Every row comes from one small tree of marks. The marks that hang from a mark follow it in brackets, in alphabetical order. Every link used is in the known rows. Which tree was each row made from?
In the rows, 128 means zero.
Known rows
V[X]: [130 137 120 139 119 107 164 139 145  90 113 126 131 130 133 129 138 120
 132 138 139 141 111 125 140 124 137 120 132 123]
F[S[N W[D]]]: [133 119  79  91 172 122 112 121 146 142 125 152 131 108 126  72 106 115
 170  64 120 140 112 163  79 205 132 150 155 189]
L[V[X]]: [126 131 118 151 119 104 157 114 125  90 137 119  98 137 127 149 145 134
 115 106 153 135 110 117 116 109 145 113 119 144]
E[F[S] R]: [120 157  94 135 144 216 175 109 108  83 136 145 149  79 137 129 101 129
 156  97  89 132 109 173 166 205 124  96 155 123]
N[R[E[F]]]: [161 141 118 161  72 158 188 135 108 115 143 156 181 108 116 184 119 111
 123 123 122 120 139 182 186 182 146  98  88 130]
L[V[B X]]: [124 134 135 118 122 103 150 112 132  68 150 144  68 135 128 148 145 148
 132 142 116 134  99 117 130 133 157  88 105 133]
S[N W]: [123 109 116 117 140 101 123 128 138 176 109 139 138 118 120  92 116 101
 121  87 164 139 118 121  94 159 143 147 132 169]
R[N]: [125 122 110 125 100 106 130 119 116 128 109 144 131 128 129 170 139 111
 132 127 145 126 126 130 177 160 129 142 128 129]
F[E[R] S]: [169 153 110 134 148 172 153 115 127  86 134 167 139  97 185 125  79 125
 166 101  62 145  90 138 153 208 116  90 149 112]
X[K]: [152 140 131 128 135 123 122 131 126 113 111 142 146 128 144 156 121 125
 145 119 137 140 122 118 158 135 129 108 123 151]
P[K S]: [133  94 115 102 150 113 107  91 130 162 167 120 142 134  90 112 135 127
 156 139 130 127 174 142 138 116 115 123 145 104]
C[S[N[R]]]: [125 112  90 130 132 111 131 122  94 150 148 109 148 129  68 159  56  98
 139 123 141 132 128 122 141 153 117 153 108 176]
N[R S]: [140 119  92 135 120 128 130 139  87 110 144  92 154 121  95 117  97 113
 155 124  74 120 105 181 126 160 115 134  82 141]
X[K[P[S[N[R]]]]]: [163 131 143  89 129  94 127  85 103 163 139  99 176 135  82 208  85 114
 175 136 141 136 104 172 158 141 111 129  76 185]
V[B X[K[P]]]: [154 166 191  79 118  80 159 121 151  46 110 136 119 129 151 166 152 137
 168 181 119 146  72 139 175 126 130  76  89 142]
K[P]: [137 148 181  95 118 109 132 114 137 119 120 106 127 133 130 139 147 134
 133 146 132 119 105 153 120 106 107 133 102 138]
K[P[S]]: [137 138 161  86 128 116 118  83 138 145 155  90 134 144  98 147 131 142
 144 145 129 121 107 169 132  99  94 135 123 125]
P[S[N[R]]]: [134 101  84 116 127 121 129 102 102 184 164 106 159 131  66 168  73 107
 152 131 124 131 127 156 131 158 126 144 109 159]
V[B X]: [129 131 137 105 118 108 165 136 152  63 127 147 101 128 137 125 140 131
 144 174 103 140  96 124 150 143 147  90 118 115]
S[N]: [126 114 122 125 133 116 133 124 120 159 120 137 130 126 110 130 106 114
 120 123 145 130 119 120 112 148 139 148 124 162]
B[V[X[K[P]]]]: [134 171 189 115 124  44 157 102 119  83 104 117 148 105 141 188 160 130
 151 147 140 151 120 137 157  95 128 116  94 165]
E[F[S[W]] R]: [115 151  85 132 148 200 165 122 124 102 125 148 158  72 148  89 115 121
 166  59 105 138 114 170 145 218 126  90 167 131]
F[S[W]]: [109 130 110 110 159 119 113 125 147 122 121 139 125 115 164  69 116 123
 187  78 104 135 121 123 115 172 116 122 164 148]
F[S]: [113 136 118 115 155 138 120 120 139 105 129 136 119 124 153 104 105 135
 176 115  87 128 124 125 138 162 114 124 157 138]
C[S[N W]]: [114 109 101 121 149  92 116 122 132 167 129 129 134 127  87  86  84  93
 119  83 169 139 120 105 117 145 116 152 148 182]
R[E[F] N]: [145 138 118 157  53 143 179 119 124 111 120 183 169 116 128 197 144 102
 103 117 156 121 122 164 226 204 147 122 123 129]
C[S]: [117 131 113 128 140 119 121 120 121 122 153 115 125 137  98 124  92 123
 126 124 136 130 129 111 146 116 103 134 147 141]
L[V[B X[K[P]]]]: [157 162 190  88 123  75 149  95 131  43 129 132  83 135 148 186 159 150
 155 148 133 138  75 133 155 114 141  71  81 160]
B[V]: [102 133 141 134 138  94 126 105 105 141 142 128 123  95 123 145 136 132
 125 131 112 133 166 127 126 119 139 140 121 140]
W[D]: [153 137 104 120 135 148 121 127 133 122 141 127 132 127 111 131 143 134
 123 122 123 129 125 173 107 142 139 141 127 139]
L[V]: [125 126 127 139 131 126 118 105 110 127 150 121  94 136 125 148 133 141
 114  93 138 121 126 124 110 117 137 126 120 147]
R[E]: [143 133 141 143  87 120 147 124 136 133 137 166 151 136 150 160 128 117
 116 127 145 126 117 134 172 160 135 118 115 127]
L[V[B X[K]]]: [143 146 137 123 127  97 144 115 126  48 134 153  88 132 142 175 143 142
 151 131 129 147  95 109 160 139 159  68 104 155]
B[V[X]]: [104 136 133 150 125  73 161 112 120 103 127 128 132 101 127 146 147 124
 131 138 121 144 142 121 136 110 149 128 122 135]
D[W]: [117  98 119 115 113 119 136 129 133 109 109 135 101 104 135  94 127 133
 136 156 129 124 138 118 137 119 107 114 151 112]

Write each row's tree
[145 118  63 114 119 111 111 125 118 116 118 126 149 116 101  89 145 100
 142  75 124 125  95 208 127 206 132 164 130 156]  R[N[S[W[D]]]]
[146  73  91 105 143 101 124  92  97 193 169 112 165 125  66 142  96 104
 174 133 133 131 166 154 126 152 129 140  98 143]  P[K S[N[R]]]
[156 157 170  71 124  88 144  96 156  72 140 124 127 146 119 174 138 142
 180 186 116 146  75 154 186 127 118  77 105 134]  V[B X[K[P[S]]]]
[136 116  77 111 156 107 108 123 137 159 140 131 134 126  67  95  98  99
 120  71 170 140 119 149  97 164 126 164 147 189]  C[S[N W[D]]]
[111 146  70 129 125 182 168 112 113  99 107 166 158  70 150 129 126 104
 167  60 125 136 112 174 192 252 133 106 167 133]  E[F[S[W]] R[N]]
[141 151 127 145 106 170 172 121 138  89 141 176 153 113 148 135 109 126
 153 105 100 120 121 162 193 204 128 100 152 141]  R[E[F[S]]]
[156 149 163  90 137 110 112  86 131 133 138 104 153 146 114 177 126 139
 165 139 143 134 105 158 165 108  95 113 116 151]  X[K[P[S]]]
[136  71  77 103 149  82 113 101 116 210 162 118 170 115  79 104 108  94
 179  98 146 139 172 150 108 163 131 138 104 149]  P[K S[N[R] W]]
[129 117 147  74 138  89 115  86 147 193 134 104 143 135  95 112 118 114
 136 105 161 131  98 156 101 134 105 151 131 170]  K[P[S[N W]]]
[133 129  86 130 139 167 171 124 104 114 134 136 154  96  96 136  69 110
 179 102  78 128 131 166 138 212 130 121 123 178]  E[F[S[N[R]]]]
[170 112  85 123  99 102 147 135 128 170 137 164 180 112 112 155 115  91
 127  81 158 138 119 193 122 206 159 149  79 183]  S[N[R[E]] W[D]]
[149 147 155  84 142  93 101  95 147 150 127 107 159 134 124 139 139 130
 165 108 157 139 104 156 149 118 104 110 124 155]  X[K[P[S[W]]]]
[182 117 101 126 139 128 146 125 120 120 129 154 144 115 149 123  43 106
 190 111  57 141 113 129 119 214 125 114 112 167]  F[E S[N[R]]]
[127 139  72 149  91 188 176 114  73  82 122 133 171  86  90 152 119 101
 115  98 112 119  87 212 195 232 126 129 128 124]  E[F R[N[S]]]
[152 126 125  65 145 101 103  87 149 189 148 105 146 133  71 119 133 120
 137  98 165 135  96 207  76 147 119 165 124 179]  K[P[S[N W[D]]]]
[155 111  71 114 134 113 127 136 123 164 128 131 158 109  92 123 114  97
 138  81 140 139 129 182  80 183 152 151  91 183]  S[N[R] W[D]]
[126 151 135 151 133  64 156 119 115  90 114 139 146  99 142 174 140 121
 150 129 132 161 143 112 169 115 145 106 119 159]  B[V[X[K]]]
[125 107  81 123 139  93 125 130 110 169 135 114 154 119  81 115  67  85
 145  85 153 139 132 123 121 161 120 144 109 186]  C[S[N[R] W]]
[146 147 123 155 130  93 149 117 123  75 117 132 120 138 146 178 139 131
 131  98 163 148 103 104 145 119 141  96 117 163]  L[V[X[K]]]
[119 126  81 134 103 147 143 110  77  98 122 129 157 103 114 150 116 100
 130 104 116 121  75 187 183 217 123 147 119 118]  E[R[N[S]]]
[150  96  79  91 165 112  91  95 147 175 173 122 146 124  84  80 164 124
 161  90 145 136 171 183  98 138 130 132 147 120]  P[K S[W[D]]]
[166 118 111 116 153 110 128 126 161 135 112 172 131 112 168  61  69 104
 173  72  93 146 103 115 106 210 124 118 160 170]  F[E S[N W]]
[133 131 112 138 114 142 172 122 151 134 119 185 164 103 141  98  94  97
 148  67 132 133 109 154 156 237 139 115 156 181]  R[E[F[S[N W]]]]
[146 121  80 112 141 131 106 137 130 117 136 117 142 117 100  53 134 117
 131  75 106 128  94 204  83 173 131 146 129 152]  N[S[W[D]]]
[152 107 119 142  83 101 163 128 108 158 135 158 171 123 119 191  90  93
 127 123 142 129 120 149 158 184 150 135  72 166]  S[N[R[E]]]
[153 134 159  87 141  94 119  82 125 162 133 114 157 142  90 181 103 119
 155 138 163 138  93 149 149 129 102 135 115 184]  X[K[P[S[N]]]]
[111 141  80 125 153 189 171 113 121 128 116 156 159  69 127  95  88 103
 152  54 124 138 102 163 133 242 138 115 161 166]  E[F[S[N W]] R]
[138 116 111 137  64  95 144 120 109 107 129 167 165 133 129 158 122  97
 124 118 124 114  86 175 207 210 126 152 112 139]  R[E N[S]]
[133 163 171 110 136  54 143  71 122 110 138 102 153 115 111 196 144 134
 163 151 137 153 118 151 173  91 116 116 115 158]  B[V[X[K[P[S]]]]]
[171 133 118 124 149 121 122 131 167 108 122 161 126 116 189  59  95 120
 182  77  70 144 116 118 119 189 118  97 163 138]  F[E S[W]]
[143 145  97 144 102 152 175 137 131 107 135 166 181  95 157 121 104 107
 177  73  96 130 132 175 176 227 133  90 125 149]  N[R[E[F[S[W]]]]]
[179 114  91 121 143 109 135 133 137 140 118 158 155 106 159  91  54  95
 194  75  71 148 113 130 105 214 126 112 119 175]  F[E S[N[R] W]]
[131 143  92 146  90 190 182 111  94 106 110 153 163  85 112 193 138 106
 108 113 149 130 115 176 206 207 141 117 129 118]  E[F R[N]]
[140 126  49 120 119 140 128 118  97 110 121 133 163  92 109 116 143  95
 126  62 128 131  75 226 141 233 133 156 121 138]  E[R[N[S[W[D]]]]]
